Every row comes from one small tree of marks. The marks that hang from a mark follow it in brackets, in the order of their numbers. Every link used is in the known rows. Which tree was each row made from?
Known rows
Q93(Q722): [-16.0  18.5 -37.1 -16.8  20.0  15.5  23.5   3.8   5.7 -11.5  33.7  25.1
  18.7 -10.1 -31.3  11.5 -17.3  14.9 -14.4   1.2  -0.9  -8.7 -18.0   8.6]
Q819(Q93): [-19.5  18.2 -40.0 -10.5  35.5   1.9  21.1   3.3   0.2 -19.7  27.4  21.3
  11.9   3.4  -6.6  11.8  -8.2  -0.9   0.4   2.7  11.0 -23.9 -24.6  10.1]
Q311(Q887(Q722(Q93 Q878))): [  0.0   4.5 -24.9 -15.7  30.5   7.8  49.0  -9.8  17.9  -0.1  43.3  27.3
  20.4  -2.3 -13.5  24.0  -5.2   1.5 -15.1   6.8  -9.4 -13.6 -28.0  19.2]
Q722(Q21 Q878): [-10.1   9.9 -44.1 -12.9  28.6   2.6  30.0 -10.0  11.6  -8.3  24.7  35.4
  10.8  -8.6 -24.4  16.7 -18.5  20.0  -7.4  -1.9  -5.5  -4.9   1.7  -8.8]
Q722(Q93(Q819) Q878 Q887): [  2.0 -11.6 -50.1 -23.4  42.3   3.0  47.0  -7.9  -3.1 -10.6  37.9  13.8
  -3.7   6.1 -20.5   0.5 -30.5 -14.3 -17.9   3.0 -20.4 -19.2  -8.4  17.3]
Q311(Q887(Q722(Q21 Q93 Q878))): [  2.6  -0.6 -40.1 -20.0  29.2   2.1  53.5 -18.4  24.1   1.3  37.2  32.0
  19.1  -8.8 -19.0  30.1 -14.5  14.0 -10.8  -0.7 -14.7  -3.5 -26.7  16.0]
Q21(Q722(Q93(Q819) Q878 Q887)): [  0.4 -14.2 -46.8 -22.9  31.4  11.0  54.8  -9.5  -3.9 -14.5  40.0   8.3
  15.0   1.3 -24.8   2.4 -35.8 -12.6 -23.9  -2.4 -22.1 -14.6  -7.1  15.3]
Q722(Q21 Q878 Q887(Q819)): [ -3.8  -6.0 -45.5 -21.1  41.5   5.6  38.3 -33.6   8.8  -7.7  25.8  26.2
  10.0 -10.6 -34.5   1.0 -36.9   3.3  -5.0  -3.4 -17.3 -12.4  14.7  -5.3]
Q311(Q887(Q722 Q819)): [-12.5   9.5 -26.6 -17.1  33.3  17.9  33.8  -0.3  21.3   7.6  30.9  16.3
  22.2  -6.6 -20.4  13.4  -7.8  -3.7  -9.1  10.8   3.9 -18.8 -19.7  27.9]
Q93(Q722(Q21) Q819): [-11.9   3.1 -72.0 -21.6  26.7   9.0  29.7  11.0   5.3  -5.1  25.4  22.3
  11.1 -11.6 -30.7  11.6 -26.9  16.4 -14.0  -3.9   0.1  -2.5 -24.0  20.8]
Q93(Q819): [-14.9   7.2 -52.3 -14.2  33.8  10.1  20.1  22.5   1.6  -5.1  26.4  12.7
  -0.2   2.9 -13.1   5.9 -16.3   0.8 -14.9   6.4   6.9 -19.0 -13.6  24.5]
Q878(Q722(Q21 Q93 Q887(Q819))): [  0.2  -5.7 -50.5 -19.6  36.0   6.8  36.3 -27.9  -1.0  -4.6  20.4  14.2
   4.8  -4.3 -30.2   8.4 -46.7   4.2  -3.7  -1.3 -27.0  -1.9 -10.2  21.7]
Q21(Q722(Q93)): [-10.8  11.4 -26.0 -15.1  19.0  14.1  34.5 -12.2  -0.2 -20.2  36.9   9.5
  19.6  -4.6 -31.6  13.5 -30.4  10.4 -16.0  -6.2 -12.5  -6.4 -11.2  15.9]
Q93(Q722(Q878 Q887) Q819): [ -4.9  -6.8 -58.5 -27.5  32.3  13.3  45.6   8.0   1.0  -6.8  36.1  26.5
  12.5  -4.3 -26.6   1.9 -23.5  -6.5 -19.2   3.8 -10.4 -15.7 -14.1   7.2]
Q878(Q722): [-14.1  19.5 -38.3  -9.0  19.5  14.2  16.0  21.7   1.5  -4.7  19.6  24.0
  13.1  -0.1 -10.4  15.8 -10.5  12.2  -7.6  10.2   3.0  -6.3 -18.2  15.9]
Q93(Q722(Q21 Q878 Q887) Q819): [ -2.3 -13.6 -72.4 -27.9  32.1   8.0  48.6  -4.7   6.4  -5.0  30.8  29.4
  12.4 -11.3 -32.5   5.8 -32.1   7.6 -16.6  -3.5 -14.6  -6.1  -9.9   3.8]
Q878(Q722(Q21 Q93(Q819) Q887)): [  3.3  -8.2 -71.0 -22.8  34.1   3.5  41.4   3.6  -2.2  -4.1  20.4  11.6
  -4.6   1.0 -20.9  13.9 -39.4   7.5  -9.9   4.3 -24.5  -3.5 -25.0  33.8]
Q887(Q722 Q819(Q93)): [-20.4   9.8 -34.8 -12.5  36.3  12.1  25.4   1.6   6.8  -3.3  29.0  11.6
  19.3  -4.0  -6.9   3.5 -10.8 -21.0  -1.6  -3.4   6.4 -19.6 -23.5  20.2]
Q21(Q722(Q93(Q819))): [ -8.5   0.5 -45.9 -16.5  25.9  13.9  37.3   4.4  -3.4 -14.4  37.5   1.8
  14.3   2.5 -23.4   7.9 -30.5  -1.9 -20.9  -5.5  -8.3  -7.8 -19.2  29.4]
Q311(Q887): [-10.9  20.3 -30.9 -16.7  32.8   7.8  30.6   1.7  21.1  -6.3  28.6  26.0
  16.8   1.8 -20.7  21.5  -5.6  17.6  -7.0  17.0   7.3 -24.7 -19.7  21.3]

Which tree is each row?
[ -9.3  -3.9 -50.7 -18.7  50.2  -1.4  42.5 -33.9   6.3 -15.2  27.0  26.7
  15.3  -5.2 -22.1   1.4 -29.1  -9.2   6.5  -4.1  -7.3 -21.8  -2.5  -5.6] : Q722(Q21 Q878 Q887(Q819(Q93)))
[  0.1 -13.0 -66.9 -27.6  41.5  -1.5  42.0 -12.9   0.9 -10.8  28.2   7.4
  -7.9  -1.7 -31.6   9.0 -44.3   8.4 -12.8  -1.9 -25.7  -8.5 -14.1  27.7] : Q722(Q21 Q93(Q819) Q887)
[-14.8  15.2 -42.8 -13.2  28.7   6.9  35.4  -1.5   1.4 -18.3  38.3  37.9
  28.5  -2.8 -11.7   9.5  -8.4  -3.2  -3.9  -3.5  10.1 -17.0 -32.5  -5.7] : Q819(Q93(Q722(Q878)))
[ -3.5  -1.6 -47.0 -22.7  31.4   2.1  40.5 -19.7  10.5 -11.7  24.2  32.0
   7.0 -10.5 -31.7  11.2 -27.9  16.5  -9.0   1.1 -22.3  -7.9   8.2  -9.0] : Q722(Q21 Q878 Q887)
[ -1.4  -4.4 -62.7 -15.1  39.2  -2.4  40.2  -8.6   0.5  -7.5  34.1  20.6
  -0.4   1.2 -20.2   9.9 -29.4   4.1 -12.9  -5.9  -6.4  -6.7 -13.3  13.7] : Q722(Q21 Q93(Q819) Q878)
[-16.1   9.7 -41.6 -11.8  40.3  10.3  35.4 -14.1  -1.7 -11.6  42.2  32.0
  31.3  -4.1 -17.1  -0.6 -15.4 -17.7  -0.5  -7.8  13.5 -21.4 -21.6  -5.5] : Q887(Q819(Q93(Q722(Q878))))
[-11.3   1.1 -60.1 -16.4  41.1   5.1  33.9 -16.0  -0.6  -7.8  15.5  19.6
  16.5  -3.9 -15.9   6.4 -30.1  -3.3  11.1   0.9  -8.2 -13.1 -20.3  14.7] : Q878(Q722(Q21 Q887(Q819(Q93))))
[-14.6  -2.9 -49.1 -11.6  36.9   5.8  35.0 -16.7   9.1  -2.7  29.3  29.3
  22.1 -10.2  -9.0   9.2 -14.0 -13.7   2.5 -13.3   0.9 -10.5 -18.9   1.7] : Q887(Q722(Q21 Q878) Q819(Q93))
[-13.3   5.4 -40.0 -18.4  48.9   4.8  31.9 -19.5   0.3 -15.7  26.5  12.1
  13.5   2.7 -20.1  -1.1 -25.4 -16.4   2.1   1.3  -3.5 -31.2 -12.9  13.6] : Q722(Q887(Q819(Q93)))
[ -2.8  -1.3 -69.8 -14.3  31.2   4.3  32.1  12.9  -2.0  -1.6  20.7  13.7
  -1.7   1.9 -12.1  13.5 -29.7   9.1  -7.2  -1.3  -7.8   0.6 -31.6  32.7] : Q878(Q722(Q21 Q93(Q819)))
[-15.9  15.7 -36.6 -11.3  52.6   3.2  34.8 -12.2  12.4  -7.4  32.2  21.3
  25.7   6.6 -11.5  12.0  -8.4  -8.7   7.0  11.8  19.0 -35.5 -29.2  21.0] : Q311(Q887(Q819(Q93)))
[ -3.9 -12.1 -60.2 -17.2  31.3   5.1  44.4   2.6   5.4   2.1  34.5  19.9
   2.6  -5.8 -12.7  12.9 -24.5  -2.3 -17.3 -10.8 -16.6   0.6 -21.1  20.0] : Q887(Q722(Q21 Q93(Q819) Q878))
[-13.0   1.2 -27.0 -10.7  27.4  17.8  28.8  -1.8  11.3   4.1  34.4  23.0
  16.2 -10.1 -16.6   0.9 -12.4 -15.3 -13.0  -4.9  -2.6 -10.7   0.8   4.4] : Q887(Q722(Q878) Q819)
[ -6.0   0.0 -38.8 -15.4  33.6  10.0  46.2 -16.1  29.3   9.8  31.0  32.3
  25.3 -13.4 -22.9  15.6 -12.2   3.6  -4.5   1.9  -1.8  -9.5 -12.0   8.8] : Q311(Q887(Q722(Q21 Q878) Q819))
[ -5.5  -2.6 -26.7 -21.7  32.0  16.8  42.2 -34.4  -0.9 -17.6  36.6   1.4
  18.8  -5.4 -40.5   0.4 -47.6  -5.8 -14.8  -6.6 -26.4 -11.0   0.8  19.2] : Q21(Q722(Q93 Q887(Q819)))
[ -4.3  -4.6 -48.8 -24.0  34.2  11.1  42.5 -33.5   8.6  -5.6  33.0  31.8
  22.0 -16.7 -45.8   2.1 -39.3   5.7  -9.2  -8.2 -17.9  -4.7   3.4  -7.0] : Q93(Q722(Q21 Q878 Q887(Q819)))
[-14.7   5.7 -56.2 -13.5  38.4   3.5  37.1 -23.6   5.2 -11.1  35.3  35.5
  30.7  -9.3 -23.0   6.5 -23.7  -4.1   2.8 -14.1   7.5 -11.1 -18.3  -7.9] : Q887(Q819(Q93(Q722(Q21 Q878))))
[ -7.2  -1.7 -70.0 -18.3  28.6   7.2  39.3   7.2   5.7  -5.0  33.0  33.1
  14.2 -10.5 -28.5   9.5 -22.4  12.9 -12.9  -4.7   0.7  -3.6 -16.6   4.6] : Q93(Q722(Q21 Q878) Q819)
[ -9.2   4.3 -56.2 -16.6  27.7  14.2  35.7  16.5   3.4  -4.1  38.2  29.4
  14.4  -3.7 -18.7   3.0 -14.3  -3.8 -18.5   0.6   4.8 -11.5 -20.8   6.7] : Q93(Q722(Q878) Q819)
[ -5.0   4.1 -27.5 -12.0  23.7   9.9  35.6  -5.1   5.1  -6.2  40.9  20.9
  10.3  -4.7 -14.1  13.4 -15.8  -5.3 -17.7  -5.8 -15.9  -4.8 -12.9   8.2] : Q887(Q722(Q93 Q878))
[ -9.1   6.3 -45.0 -23.4  33.6   6.3  46.1 -12.6  -0.2 -18.6  36.3  35.8
  26.2  -3.5 -18.7   7.7 -16.2  -7.5  -5.3   0.0  -6.5 -21.5 -23.1  -6.3] : Q819(Q93(Q722(Q878 Q887)))
[  0.8  -0.7 -28.7 -20.3  35.9   3.9  42.1 -25.7   0.2 -17.1  38.5  23.0
   3.3   0.3 -26.0   9.2 -30.5   0.1 -15.8   2.2 -25.4 -15.2  -1.4   4.7] : Q722(Q93 Q878 Q887)
[ -9.6   9.0 -49.8 -15.6  20.2   8.7  35.6 -10.3  11.5  -9.8  31.7  41.8
  21.6 -16.3 -33.5  16.3 -23.4  22.7 -10.9  -7.9  -4.8   2.0  -8.4 -10.0] : Q93(Q722(Q21 Q878))
[-10.6   2.5 -24.6 -13.8  31.9  14.0  27.5 -12.1   6.3  -2.0  36.6   5.3
   8.3  -5.9 -23.6   5.3 -24.8 -11.9 -13.9  -7.6 -11.6  -6.5 -14.0  26.8] : Q887(Q722(Q93) Q819)
[ -4.3  -1.1 -48.2 -12.0  39.4   3.0  36.8   3.6  -2.6  -8.4  40.7  18.6
  -1.0   7.2 -12.1   7.1 -21.9 -11.4 -15.6   0.0  -3.3 -16.6 -12.6  17.2] : Q722(Q93(Q819) Q878)
[ -6.0  -1.1 -25.3 -12.2  34.1  12.7  36.0 -16.8   3.0   0.0  43.2  18.5
  10.4  -5.7 -17.7   2.9 -23.7 -21.1 -15.6  -8.0 -11.8  -8.1  -7.6  11.9] : Q887(Q722(Q93 Q878) Q819)
[-18.3  13.6 -59.0 -17.1  29.3   0.8  32.0  -8.2   8.3 -18.7  27.6  30.5
  26.2 -10.6 -23.5  19.9 -21.3  18.1  -1.1  -8.9   2.3  -6.2 -33.7   6.1] : Q819(Q93(Q722(Q21)))
[ -1.1   5.1 -37.6 -20.4  27.3   9.9  33.0  -4.5  -3.6  -9.9  24.2  16.0
   3.3   1.8 -21.5  14.5 -29.7   5.0 -11.5   7.4 -24.9  -7.8 -20.0  23.2] : Q878(Q722(Q93 Q887))
[ -2.6  -0.9 -37.7 -19.8  38.1   6.5  43.8 -27.4  22.7   5.6  33.1  13.8
  17.6  -9.3 -29.4  21.4 -26.7   6.8  -4.8  -2.1 -13.0  -7.3 -25.5  31.5] : Q311(Q887(Q722(Q21 Q93) Q819))
[  3.1 -10.8 -41.8 -21.4  44.7   1.1  45.9 -48.0   6.1 -10.8  35.2  20.5
   4.3  -7.0 -38.7   3.2 -45.2  -2.7  -7.6  -7.7 -28.2  -9.2   7.0   1.3] : Q722(Q21 Q93 Q878 Q887(Q819))
[-10.0  -3.1 -27.9 -18.2  29.5  20.5  44.4 -24.3   4.1 -11.7  35.2  17.0
  27.6  -8.0 -34.5  -3.6 -33.8  -9.2 -15.2  -2.0 -16.0 -15.3  16.4  -6.9] : Q21(Q722(Q878 Q887(Q819)))
[  5.9 -16.8 -63.4 -23.4  44.3  -2.7  50.4 -18.2   1.1 -10.3  33.5  19.1
  -4.5  -1.5 -26.7   7.8 -38.5   0.2 -12.9  -2.3 -25.3 -10.9  -7.8  14.3] : Q722(Q21 Q93(Q819) Q878 Q887)
[ -5.6  -0.8 -61.0 -24.0  32.8  -0.5  48.0 -23.3   6.1 -19.0  31.3  40.5
  25.4 -10.8 -29.1  13.2 -25.6   8.5  -0.9  -5.3 -12.7 -11.9 -23.6  -8.3] : Q819(Q93(Q722(Q21 Q878 Q887)))
